Each row was made from one small tree. The marks that hang from a mark follow it in brackets, in alphabetical order. Every link used is in the known rows. Write each row's tree.
Known rows
suve(fefude(nupi(supel))): [ 2.93  1.31 -1.70  0.18  2.15 -2.23 -1.38  0.85 -0.89 -2.15  1.01  0.24
 -0.87  1.97  1.11  0.96 -0.17 -0.67  1.22 -1.12  1.80  2.65]
zavo(gunuvi nupi(supel tive) suve(fefude)): [ 2.38  2.53 -1.41 -0.71  0.99 -3.43 -3.46 -0.43 -2.24 -5.15 -1.53 -0.70
  2.15 -0.53 -1.75 -0.59 -0.13  2.71  0.53 -5.08 -0.04  2.45]
fefude(suve): [ 1.65 -1.22 -1.51 -0.63  0.56  0.39 -1.45 -0.11  0.98 -0.56 -1.78  1.06
  0.09 -0.44 -0.81  0.05  0.34 -0.48  0.49  1.13  0.45  0.92]
refo(nupi(fefude(suve) supel tive)): [ 2.77 -0.01 -1.61  1.02  1.62 -0.78 -2.20  2.70 -1.15  1.28  0.45  0.61
 -0.14  0.61  3.10 -0.90 -1.60 -0.19 -2.47 -3.07  1.83  3.66]
dazoded(zepeb(suve(fefude(nupi(supel tive) puzim)))): [ 2.07 -0.60 -2.92 -1.18  1.43 -0.67 -2.04 -1.70 -2.42  0.37  0.09 -0.70
 -1.39  0.31  0.98  0.58 -1.95  0.79  2.63 -2.92  1.36  4.22]
dazoded(zepeb(suve)): [-0.15 -1.45 -1.20 -0.98 -1.65  0.37  0.39 -2.54 -0.93  1.22  0.18 -0.29
  0.12 -1.69  0.15 -0.79 -1.33  2.39  1.28 -0.43  0.04  1.11]
gunuvi(zavo(suve)): [-0.49 -1.41  0.76  0.48 -1.69 -1.19 -0.44 -0.59 -0.87 -0.86 -1.49  0.11
  2.80 -0.05 -1.78 -0.09  1.12  2.49  0.73  1.25 -0.59  1.41]
supel(nupi(fefude(suve) tive)): [ 2.98  0.24  0.24  2.07  0.95 -3.20 -0.79  3.53 -0.92  1.30  0.38  1.32
 -0.26  1.65 -0.14 -1.74  0.21 -2.30 -1.50 -1.42  0.95  2.85]
zavo(gunuvi nupi): [ 0.67  0.84 -1.02 -1.31  0.02 -0.90 -1.82 -0.68 -0.65 -2.57 -2.03 -0.95
  1.57 -1.70 -1.91 -1.42 -0.26  2.46  0.63 -0.50 -0.59 -0.62]
gunuvi(zavo(nupi(fefude(puzim) supel tive) suve)): [ 1.56  0.81  0.22  0.38  0.57 -1.61 -1.49  2.01 -3.25 -2.17 -2.13 -0.01
  3.93  0.04 -1.15 -1.31  0.36  2.08 -1.13 -2.09  0.92  4.26]
nupi(fefude supel tive): [ 2.03  1.45 -0.26  1.56  1.99 -2.35  0.13  3.08 -1.90  0.83  1.60  1.38
 -0.52  1.46  2.37 -1.09  0.25 -1.33 -2.10 -4.49 -0.11  2.67]
nupi(fefude(suve) tive): [ 2.73  0.50 -0.75  1.05  1.89 -2.12 -1.29  1.77 -0.07  1.02 -0.94  1.58
 -0.48  0.36 -1.13 -0.77  0.66 -2.02 -1.61 -1.68 -0.09  3.20]
zavo(nupi(supel) suve(fefude)): [ 2.22  2.94 -0.70 -0.40  0.42 -1.60 -1.58 -0.04 -1.74 -5.88 -0.56 -0.43
  3.54 -0.05 -0.97 -0.18 -0.07  2.56 -0.54 -2.40  2.39  2.69]
zepeb(suve(fefude)): [ 1.55  1.18 -2.32  0.13  0.48 -1.12 -0.48 -3.09 -0.88  0.78  0.70 -1.65
 -0.13  0.50 -0.69  0.75 -1.30  0.55  0.25 -0.54  1.43  1.94]
refo(nupi(supel tive)): [ 1.22 -0.34 -0.50  0.88  0.56  0.61 -1.92  1.39 -1.76  1.07  1.32 -0.48
 -0.80  0.16  4.22  0.19 -2.00  1.05 -0.79 -3.54  0.89  1.47]
nupi(fefude(puzim)): [-0.67  1.39 -0.76 -0.34  1.46 -0.50  0.60  0.85 -0.86  0.98 -0.44 -0.48
  0.20  1.59 -0.88 -0.70 -0.40 -1.79 -2.04 -0.19  1.20  1.89]
supel(nupi(fefude(puzim suve) tive)): [ 1.96 -0.01 -0.42  0.97  1.62 -1.96 -1.27  3.25 -1.11  1.64 -0.67  0.52
 -0.42  2.15 -0.58 -1.41 -0.62 -2.91 -1.27 -1.45  1.52  3.53]
zepeb(suve): [ 0.97 -0.39 -2.25  0.04 -0.09  0.10 -0.55 -2.06 -0.52  1.44 -0.06 -0.96
 -0.13 -1.12 -0.23  0.00 -1.49  0.47  0.38  0.20  0.35  0.74]
fefude(nupi(supel tive) puzim): [ 2.11 -0.83 -2.16 -0.59  3.32  0.50 -3.15  2.22 -1.14 -0.54 -1.07  0.38
 -2.10  0.57  1.58  0.76 -1.42 -2.40  2.12 -2.31  0.61  2.78]
nupi(fefude(puzim) supel): [-0.01  1.15 -1.65 -0.29  2.05 -0.39  0.57  2.00 -1.84  0.11  0.46  0.17
  0.37  2.31  1.93 -0.92 -0.48 -1.41 -2.20 -2.05  1.70  2.24]
fefude(nupi(tive) puzim suve): [ 3.01 -1.87 -2.85 -1.18  3.25  0.82 -4.66  0.99  0.91 -0.42 -3.96  0.88
 -2.26 -0.56 -1.74  1.00 -0.99 -2.97  2.60  0.25  0.47  3.39]

Write each row's tree
[ 1.78  2.66 -0.69 -0.73  0.35 -3.39 -3.42 -1.56 -1.37 -4.55 -2.30 -1.17
  1.97 -1.04 -4.09 -0.42 -0.15  2.63  0.70 -3.73 -0.44  2.22] : zavo(gunuvi nupi(tive) suve(fefude))
[ 0.99  0.79 -1.92 -1.55 -0.31 -1.55 -2.67  0.06 -1.41 -5.46 -2.38 -0.18
  3.27 -1.84 -1.22 -1.56 -0.18  3.19  0.45 -2.25 -0.20  0.58] : zavo(gunuvi nupi(supel) suve)
[ 1.06  0.63 -0.28 -0.18  0.85 -0.47  0.08  1.84 -3.32 -0.96 -1.06 -0.50
  3.37  0.89  0.37 -1.30  0.25  2.16 -1.20  0.02  1.63  2.65] : gunuvi(zavo(nupi(fefude(puzim) supel)))
[ 0.35  1.46 -0.24  0.41  2.10 -1.04 -0.56  1.40 -1.14  1.89 -0.34 -0.21
 -0.75  1.42 -0.80 -0.52 -0.54 -2.51 -1.78 -2.58  0.25  2.85] : nupi(fefude(puzim) tive)
[ 0.69  0.71 -1.21  0.49  1.73  0.07 -1.43  2.14 -2.40  1.92  0.93 -1.03
 -0.36  1.57  3.40 -0.39 -2.49 -0.75 -2.61 -3.90  2.11  3.24] : refo(nupi(fefude(puzim) supel tive))
[-0.24  1.11  0.31  0.69  0.44 -1.86  0.93  2.65 -1.82  1.25  0.82 -0.61
  0.45  2.58 -0.02 -1.47 -0.58 -1.95 -1.77 -0.22  2.30  1.64] : supel(nupi(fefude(puzim)))
[ 2.51  1.06 -1.99 -0.46  3.42 -0.96 -2.87  1.08 -1.63 -1.20 -0.26 -0.48
 -1.92  2.37  0.79  1.58 -1.05 -1.96  1.60 -2.94  1.74  3.83] : suve(fefude(nupi(supel tive) puzim))
[ 3.56 -2.13 -3.66 -1.19  3.68  0.87 -4.71  2.17 -0.06 -1.12 -3.07  1.43
 -2.10  0.19  0.74  1.03 -0.98 -2.80  2.39 -1.25  1.08  3.88] : fefude(nupi(supel tive) puzim suve)
[ 1.21  1.23 -1.89 -1.14  2.52 -0.68 -2.04 -0.37 -0.25 -1.18 -1.05 -1.25
 -1.07  1.95 -1.55  1.55 -0.91 -1.57  1.45  0.22  2.17  2.78] : suve(fefude(nupi puzim))
[ 2.00  1.13 -1.44 -0.33  3.05 -1.00 -2.98  0.16 -0.71 -0.50 -0.96 -1.08
 -2.08  1.84 -1.43  1.73 -0.90 -2.19  1.76 -1.55  1.30  3.51] : suve(fefude(nupi(tive) puzim))
[ 0.01  0.00  0.77  0.55 -1.05 -2.38 -0.41 -1.22 -1.29 -1.33 -0.77 -0.44
  2.80  1.38 -2.27  0.72  1.07  2.69  0.57  0.55  0.44  2.52] : gunuvi(zavo(suve(fefude)))
[ 1.92  0.61  0.29  0.57  1.41 -1.02 -0.82  2.60 -3.60 -0.23 -1.11 -0.32
  2.43  0.71  0.57 -1.20  0.40  1.50 -1.07 -1.85  0.63  3.52] : gunuvi(zavo(nupi(fefude(puzim) supel tive)))
[ 2.40  0.12 -2.37  0.05  3.28 -0.49 -1.88  2.52 -1.19  0.74 -1.11  1.27
 -0.90  1.71  1.29 -0.61 -0.39 -2.56 -1.52 -3.18  1.13  4.14] : nupi(fefude(puzim suve) supel tive)
[ 1.61  0.83 -2.92 -0.90  0.94 -3.91 -3.19 -0.83 -0.72 -4.20 -1.20 -0.11
  0.44  0.97 -1.76  0.14 -0.04  0.79  1.95 -1.83  0.21  2.21] : zavo(gunuvi suve(fefude(nupi(supel))))
[ 2.51 -0.20 -0.27  0.04  1.53 -0.60 -1.85  1.52 -2.00 -0.08 -3.27 -0.05
  2.26 -0.13 -2.46 -0.85  0.79  1.12 -0.62  0.27  0.59  3.88] : gunuvi(zavo(nupi(fefude(puzim suve) tive)))
[ 0.38  1.01 -1.06 -1.49 -0.79 -1.72 -2.68 -1.15 -0.64 -4.77 -3.08 -0.77
  3.15 -2.70 -3.75 -1.66 -0.25  3.18  0.46 -0.85 -0.66  0.10] : zavo(gunuvi nupi suve)
[ 2.08  0.57 -3.99 -0.87  2.05 -0.58 -2.31 -2.51 -0.74  0.21 -0.91 -2.11
 -1.24  0.66 -1.47  1.37 -2.32 -1.10  1.64  0.41  2.28  3.23] : zepeb(suve(fefude(nupi puzim)))
[ 1.83 -0.58 -0.94  0.07  1.22 -2.08 -2.79  0.39 -2.12 -1.71 -1.75 -0.31
  1.07  1.89 -0.94  1.29  0.27  0.93  2.13 -1.21  0.93  4.67] : gunuvi(zavo(suve(fefude(nupi(supel tive) puzim))))
[ 0.57  1.16  0.88  1.31  1.27 -2.32 -0.11  3.25 -1.97  1.99  0.75 -0.28
 -0.47  2.45  0.08 -1.38 -0.67 -2.69 -1.66 -2.20  1.14  2.48] : supel(nupi(fefude(puzim) tive))
[ 3.54  1.29 -1.23  0.82  2.65 -2.57 -2.27  1.47 -1.33 -1.36  0.87  0.42
 -1.69  1.84  1.23  1.15 -0.11 -1.23  1.42 -3.21  1.00  3.35] : suve(fefude(nupi(supel tive)))
[ 1.59 -0.46 -2.25 -1.18  0.83 -0.64 -1.97 -2.45 -1.63  0.79 -0.60 -1.22
 -1.45 -0.21 -1.10  0.67 -1.93  0.62  2.64 -1.80  1.05  4.05] : dazoded(zepeb(suve(fefude(nupi(tive) puzim))))
